Each row comes from the steps of one walk. Every step used is in the known rows, and no mark comes twice. Write the walk behind each row, first mark first.
In the rows, 128 means zero.
Known rows
fupa/fatifug: [125  98 124 153 178  96 152 112 157 138 114 189 131 176 129 154 106 109
 168  96 120 134 122 110 109 108 176 172  96  77 151 175 167 151 142 115
 135 166 128 183 144]
kani/dodup/vidi/rulaf/tofi: [152 129 103 179 197 123 156  69 177 139 116 172 109 142 102 193 104 130
 146 107  96 127 103 110  99 113 139 135  93  52 119 175 153 160 123 141
 121 138 116 179 165]
kani/dodup: [139  97 123 174 179  98 140  93 179 144 133 172 112 150 136 194 108 114
 173 100 109 135 123 109 121 132 152 162 113  86 128 169 151 165 110 141
 135 134 108 154 182]
kani/dodup/vidi/rulaf/sego: [147 130  85 170 196 122 158  84 199 129 124 166  96 168 110 193 105 125
 171  97 111 153 103 127  88 104 171 158 108  70 120 160 153 165 129 156
 105 137 103 167 180]
fupa/fatifug/melo: [124  99 119 160 195  83 172 100 166 144  94 157 147 176 135 168  93 112
 157  96 113 147 122 125 105 104 167 186 109  52 141 178 176 157 159 102
 129 154 118 181 144]
lotub/pilad: [152 116 134 128 164 111 136 121 166 124 139 155 124 150 141 159 132 128
 164  83 115 162 137 111 111 115 178 171 113  90 129 140 142 137 134 126
 150 142  99 156 179]
zunuf/tefef/rulaf/tofi: [139 139 118 149 207 152 115 123 128 149 131 176 136  99 105 139 127 154
 157  79 121  94 120 106  86 110 131 132  69  46 153 166 170 156 127  94
 120 155 130 188 120]
zunuf/tefef/rulaf/vidi/dodup: [150 123 106 152 229 120 124 153 152 139 130 153 114 101 101 150 136 164
 162  61 131 106 123 129  80 100 140 135  64  44 151 182 162 181 118 109
 144 119 142 185 144]
fatifug/melo/pilad/batim: [141 124 119 132 184  94 163 108 143 127 118 174 126 136 134 195 100 126
 172 104 104 146 126 135 109 132 160 156 134  62 135 152 151 150 173  69
 130 136 144 137 152]
fatifug/melo/pilad/batim/rulaf/kani: [149 131 123 131 180  84 160 109 133 124 103 158 137 114 128 197 104 119
 168 113  99 160 133 116  96 145 142 133 138  37 145 158 130 165 181  66
 126 143 144 136 140]
rulaf/batim: [170 119 103 165 170 112 125 133 151 131 109 180 120 146 127 162 133 127
 146 110 100 111 167 109  85 118 165 133 113 102 144 157 144 146 137 128
 124 165 117 156 146]
fatifug/fupa: [138 108 112 150 179 110 139 124 162 136 119 171 121 167 141 137 102 139
 135  94 118 154 116 121 109 104 158 179 109  78 124 169 163 157 108  97
 137 129 114 177 143]
pilad/batim/rulaf: [155 122 142 125 179 124 145 139 116 109 132 179 120 145 121 199 117 106
 168 112 122 154 126  93  75 121 167 137 147  69 143 173 142 162 135  82
 117 162 143 129 147]
melo/pilad/batim: [140 121 119 121 165 105 143 118 129 119 144 208 107 133 124 184 112 123
 183 106 112 135 127 120 113 135 174 136 120  88 146 143 146 143 156  84
 142 148 161 138 152]
zunuf/tefef/rulaf: [140 137 123 143 204 138 120 138 137 139 139 166 128 116 116 137 116 150
 175  73 127 121 112 110  83 117 147 157  76  62 155 159 181 165 122  96
 129 148 132 180 135]
batim/rulaf: [139 124 152 146 186 113 138 132 138 131 126 157 123 137 125 152 125 115
 166 118 115 153 126  94  82 138 165 137 119  75 140 174 145 167 126 112
 128 145 115 148 136]
tizel/pilad/batim/rulaf/tofi/fatifug/melo: [143 102 140 113 196 103 202 118 131 109 122 166 155 119 160 200 129  78
 135 102 155 147 153 107 103 111 157 123 158  22 168 157 134 162 143  72
 127 169 130 152 147]
batim/rulaf/tofi/fatifug/melo: [130 116 143 155 207 105 161 108 149 162  91 150 150 125 149 173 109  99
 126 119 127 143 134 106 101 130 134 128 120  27 159 183 135 166 138  95
 121 136 119 166 134]
melo/pilad: [126 121 126 142 169  95 133 112 154 140 137 191 107 129 130 145 120 129
 182 111 107 133 127 122 122 149 174 136  94  97 141 145 148 143 150 110
 151 137 135 158 145]
remebod/pilad/lotub: [114 128 150 158 179 109 134 125 141 122 136 192 109 127 120 175 124 149
 155  91 115 122 123 122  90 121 184 150 139  85 134 123 134 163 160 121
 140 107 117 150 154]
pilad/batim/rulaf/kani/dodup/vidi: [163 129 125 151 178 112 159 110 133 108 115 172 118 132 118 241 102 103
 161 103 102 154 124  86  77 120 137 137 129  39 137 173 140 184 138  95
 114 160 138 137 169]
dodup/kani/rulaf: [185 105 138 149 157 138 126  98 171 133  98 179 121 163 136 150  91 104
 177 131  76 137 109  90  87 144 147 131  86  92 167 128 175 145 146 134
 109 135 119 176 138]
bube/tefef: [160 105 131 152 168 105 130 131 151 131 121 186 114 159 154 139 107 142
 163  88 124 135 131 103 115 121 164 135  93  85 117 154 150 158 152 144
 148 151 107 180 167]
fupa/fatifug/melo/pilad/batim/rulaf/kani/dodup: [137 122  96 147 178  51 180  91 158 133  95 167 146 143 122 218  91  94
 177 103 117 157 131 107 114 130 147 161 127  22 158 171 155 167 169  91
 134 150 155 156 159]
batim/rulaf/kani/dodup: [152 111 130 168 174  96 137 102 161 137 116 156 128 124 124 189 115 109
 169 114 103 152 133  86  97 146 130 133 120  53 142 175 122 184 124 130
 127 142 110 151 160]
melo/pilad/lotub: [127 123 135 139 170  89 141 115 133 149 146 214 108 113 118 163 126 141
 177 103 125 126 106 119 111 163 177 130 100  75 127 121 138 149 159 105
 136 114 155 151 132]
zunuf/tefef/bube: [135 134 110 130 181 116  98 147 144 139 141 177 120 114 129 145 108 154
 176  91 133 136 109 131 113 120 155 152  90  73 129 172 174 163 112 120
 114 147 120 158 156]
tefef/zunuf: [148  86 136 154 179 133 127 118 141 144 144 161 129 151 131 168 126 129
 149  81 119 131 119 118  95 108 185 160  97  51 140 166 139 159 123 108
 163 159 102 166 149]
lotub/pilad/melo: [149 126 129 118 168  99 164 138 152 130 135 147 136 140 132 177 120 114
 167  61 123 173 143 118  99 111 181 158 123  85 125 157 131 119 143 119
 132 140 106 150 175]
bube/tefef/rulaf: [168 110 137 157 182 121 134 137 127 136 128 179 120 149 141 128 111 138
 166  81 126 129 121  95 109 121 166 124  80  57 135 137 152 176 139 114
 144 148 109 202 153]
fatifug/tofi: [139 105 127 145 172 138 133  95 137 145 109 189 135 164 133 151 100 139
 150  94 129 137 115 131 101 116 163 148  90  90 138 182 163 152 103  95
 125 125 116 169 132]
vidi/dodup/kani/rulaf/tefef/bube: [189  87  97 141 173 131 123 128 181 149  82 157 104 145 131 152 104 122
 176 127  97 121 122 120 118 111 146 126  52  55 148 145 168 175 115 136
 112 139  99 176 184]
pilad/batim/rulaf/vidi/dodup: [164 106 127 136 204 108 152 151 130 108 122 163 107 129 106 214 135 121
 152 103 122 137 139 115  71 105 156 119 135  49 141 196 123 177 127  94
 132 135 155 133 157]
vidi/dodup/kani/rulaf/batim: [222  99  98 155 164 120 134 118 184 138  80 159  95 151 137 165 110 117
 158 120  91 104 154 102  85 114 134 118  84  88 158 151 174 152 136 136
 126 144 119 163 164]
fupa/fatifug/melo/pilad/tizel: [119  99 118 159 175  60 190 114 168 157 120 192 128 155 132 166 102 125
 172  94 115 153 117 123 122 131 185 156  92  59 145 141 176 146 176  84
 130 129 137 165 134]
melo/pilad/batim/rulaf: [141 138 132 117 171 101 144 133 119 117 142 191 110 125 117 183 121 114
 186 119 124 149 129 102  98 144 175 119 127  75 151 152 145 149 151  81
 135 148 161 129 142]
vidi/dodup/kani: [181  77 118 152 170 115 136 112 169 137 109 159  92 144 151 164 119 116
 159  96  93 123 138 119  98 118 142 139  89  78 124 172 167 166 133 112
 149 136 111 165 160]

Write each row's walk
[150 129 104 160 191 121 119 111 156 146 130 165 130 101 116 169 109 143
 176  70 115 120 117 101 100 127 117 154  78  45 157 160 160 183 120 109
 130 144 128 181 156]  zunuf/tefef/rulaf/kani/dodup
[137  92 153 129 177 102 177 120 138 116 161 197 127 119 136 161 151 118
 162  86 144 127 126 108  99 135 186 134 125  65 129 120 129 157 145 112
 132 144 120 159 135]  tizel/pilad/lotub
[143 114  95 146 189 149 134 113 170 135 108 169 128 150  96 130 124 143
 165 114 101 149 119 124 102 106 170 146  82  70 140 156 126 155 134 138
 118 154 115 185 156]  vidi/rulaf/tefef
[131  97 113 144 182  97 154 128 173 158 112 179 124 168 175 152  84 110
 127  90 153 165 115 124 129 106 157 180 103  67 158 163 158 166  97  95
 146 122 129 188 158]  tofi/fatifug/fupa
[150 126 134 172 183  97 150 102 160 132 108 152 120 125 121 199 110 112
 159 107  94 151 126  85  85 136 134 134 102  43 133 174 141 188 130 129
 124 143 108 158 163]  batim/rulaf/kani/dodup/vidi
[153 123 137 134 181 141 143 121 106 116 125 186 130 126 109 201 125 115
 149 119 114 126 133  92  79 115 146 115 139  52 143 180 134 152 139  81
 109 168 144 139 132]  pilad/batim/rulaf/tofi
[136 136 119 152 215 127 110 148 139 134 137 168 132 106  99 144 134 154
 165  70 120 115 115 120  74 115 151 135  72  51 162 161 162 170 123 112
 127 125 143 189 127]  zunuf/tefef/rulaf/vidi
[179 103 134 159 171 125 120 106 175 125  96 182 125 155 120 157 107 110
 167 128  71 131 115 103  76 140 148 111  83  81 175 134 155 151 146 149
 109 111 131 185 128]  dodup/kani/rulaf/vidi
[148 145 113 140 170  86 157 109 140 116 123 186 106 115 116 225 107 109
 178 106 105 149 126  96  98 140 148 122 114  49 141 151 148 169 154  95
 132 145 156 133 168]  melo/pilad/batim/rulaf/kani/dodup/vidi
[148 114 121 149 189 147 135 118 186 146  88 172 136 161 108 146 103 131
 181 133 101 128 121  97 106 115 155 148  63  81 167 135 150 149 138 148
 102 154 107 173 169]  kani/rulaf/tefef
[135 126 126 148 190 127 137 130 158 127 124 161 117 158 121 159 137 113
 177 118 126 154 135 111  69 125 181 139 129  74 143 160 132 163 138 130
  99 152 100 142 140]  batim/rulaf/sego
[155 124 117 130 188 116 174  84 163 156  86 191 142 134 135 197  71 109
 157 129 123 125 113 112 126 130 128 121 109  49 193 138 146 139 160  91
 113 138 159 166 154]  kani/rulaf/tofi/fatifug/melo/pilad/batim
[184  95 104 146 185  97 166  84 197 170  68 158 112 132 160 168  84 106
 151 121 102 113 131 123 128 131 113 115  74  41 172 148 171 154 157 109
 140 113 133 179 160]  vidi/dodup/kani/rulaf/tofi/fatifug/melo/pilad
[169 108 104 155 167 129 134  84 154 127 112 174 124 129 106 145 108 137
 160 110  89 153 111 115  98 130 140 131 111  70 147 166 103 168 148 116
 128 150 122 191 136]  vidi/rulaf/kani
[153 131 117 148 190 137 114 126 134 137 126 169 134  98 114 142 114 153
 171  72 110 120 119 105  87 121 125 147  71  48 160 156 157 177 135  90
 127 156 130 190 132]  zunuf/tefef/rulaf/kani
[134 106 133 160 177  80 176 116 164 157 134 185 115 125 136 171 113 141
 170 101  98 155 121 127 116 153 173 134 104  70 129 129 155 153 173  82
 128 107 123 140 138]  fatifug/melo/pilad/tizel
[171 139  81 181 189 108 151  97 184 128 112 163 101 153 109 193 109 125
 148 103 101 135 128 113  86 108 158 141 104  77 125 162 161 161 120 155
 119 144 118 167 177]  kani/dodup/vidi/rulaf/batim
[175 148  91 164 188 131 146 119 154 120 107 168 105 147 103 156 113 140
 136 105  96 135 128 118  63 101 169 129  95  81 133 159 158 153 146 127
 117 161 124 178 144]  dodup/vidi/rulaf/batim
[169 104  92 166 169 113 137  67 177 132 116 168 121 131 109 173 101 129
 169 107  92 155 111 110 109 135 131 141 116  67 142 167 106 173 129 135
 132 138 120 185 164]  vidi/rulaf/kani/dodup
[154 115 122 184 191 115 151  94 145 140 115 161 123 125 117 190 106 118
 164  85  87 126 113  98  96 125 135 142  77  29 149 147 147 200 121  97
 124 142 106 196 158]  tefef/rulaf/kani/dodup/vidi
[159  99 117 181 182 113 140  93 146 144 125 166 129 119 121 181 113 115
 173  92  95 125 119  97 111 139 131 140  93  42 158 149 127 196 116  98
 129 141 109 192 157]  tefef/rulaf/kani/dodup
[133 102 135 153 157  93 154 129 152 150 160 219  96 122 125 157 126 143
 183 103 106 143 119 109 124 159 188 114  87  98 139 119 148 145 156  94
 137 115 139 140 138]  melo/pilad/tizel
[169  98 132 156 196  98 131 142 157 126 106 144 106 127 122 166 146 115
 148 109  96 137 143 112  66 127 150 102 101  49 144 184 139 179 126 130
 140 109 126 161 138]  batim/rulaf/vidi/dodup/kani
[151 137 120 156 194 134 154 105 154 123 117 167 104 153 108 154  99 139
 154 103  98 154  95 118  79 107 167 143  92  71 127 163 160 161 144 118
 124 147 117 185 146]  dodup/vidi/rulaf
[192  81 113 152 191 115 165  85 196 166  62 148 121 143 163 178  80 102
 137 116 102 115 127 117 113 117 106 130  83  38 168 163 169 163 145 110
 126 121 117 184 164]  vidi/dodup/kani/rulaf/tofi/fatifug/melo
[189  87 106 148 181 138 139 116 196 143  75 155 107 156 131 154 107 122
 173 119  89 114 134 105 103 105 139 136  54  69 152 148 170 161 135 140
 125 143 107 175 178]  vidi/dodup/kani/rulaf/tefef
[141 122 126 126 185 141 141 151 126 114 114 176 133 146 111 192 128 113
 166 116 117 146 140  95  81 103 168 144 115  54 146 164 139 163 134 101
 109 174 135 137 161]  pilad/batim/rulaf/tefef
[188 131 109 160 171 125 133 121 171 137  95 175 124 158 115 158 105 124
 164 133 102 114 146  93  86 123 153 126 102 107 172 140 153 137 138 143
 106 157 122 161 153]  kani/rulaf/batim
[134 134 105 114 175  98 154 127 129 139 121 200 125 128 141 176 110 107
 137 114 151 146 127 111 119 123 153 123 120  42 167 154 146 147 128  63
 139 134 176 158 137]  melo/pilad/batim/rulaf/tofi/fatifug/fupa
[139 125  92 174 201 125 155  97 194 138 108 159 110 156 101 185 107 130
 162 101  98 146 110 115 104 101 162 159  73  55 119 159 160 168 119 159
 119 141 107 180 192]  kani/dodup/vidi/rulaf/tefef
[192  79 115 149 179 127 151  95 187 161  79 170 109 144 158 172  92 104
 145 115 108 107 126 106 115 117 116 116  71  57 174 158 164 158 130 120
 134 132 125 189 164]  vidi/dodup/kani/rulaf/tofi/fatifug
[135  98 138 123 180  92 193 137 142 117 146 169 138 126 138 162 135  94
 171  72 140 148 150 118  97 117 187 128 130  77 135 158 132 138 144 108
 128 161 105 161 142]  tizel/pilad/melo
[148 147 112 148 189  72 176  96 154 125 100 154 124 119 123 235  91 113
 165 105  97 159 126 116  95 137 136 142 127  22 131 158 154 176 170  83
 123 133 140 134 169]  fatifug/melo/pilad/batim/rulaf/kani/dodup/vidi
[163 151  95 152 194 135 111 152 135 136 127 167 126 112 111 139 131 152
 161  78 125 101 145 109  70 109 149 142  81  72 159 152 179 157 125 108
 121 161 136 175 132]  zunuf/tefef/rulaf/batim
[196 112 120 109 167 107 141 148 147  92 127 145 114 137 130 204 149 109
 153  83 115 162 150 111  72 104 165 129 129  49 143 152 138 154 134 110
 149 124 137 138 177]  lotub/pilad/batim/rulaf/vidi/dodup/kani
[121 122 112 121 200  90 172 134 156 150  92 164 143 135 151 191  98  93
 157 111 142 164 139 125 120 123 167 152 108  31 177 146 144 167 151  87
 130 139 150 149 171]  tofi/fatifug/melo/pilad/batim/rulaf/tefef
[161  98 129 123 166  96 179 110 145  86 147 174 133 118 139 213 140  87
 174  98 132 152 153  87 101 128 155 125 156  47 151 151 120 174 131 102
 134 175 124 140 167]  tizel/pilad/batim/rulaf/kani/dodup
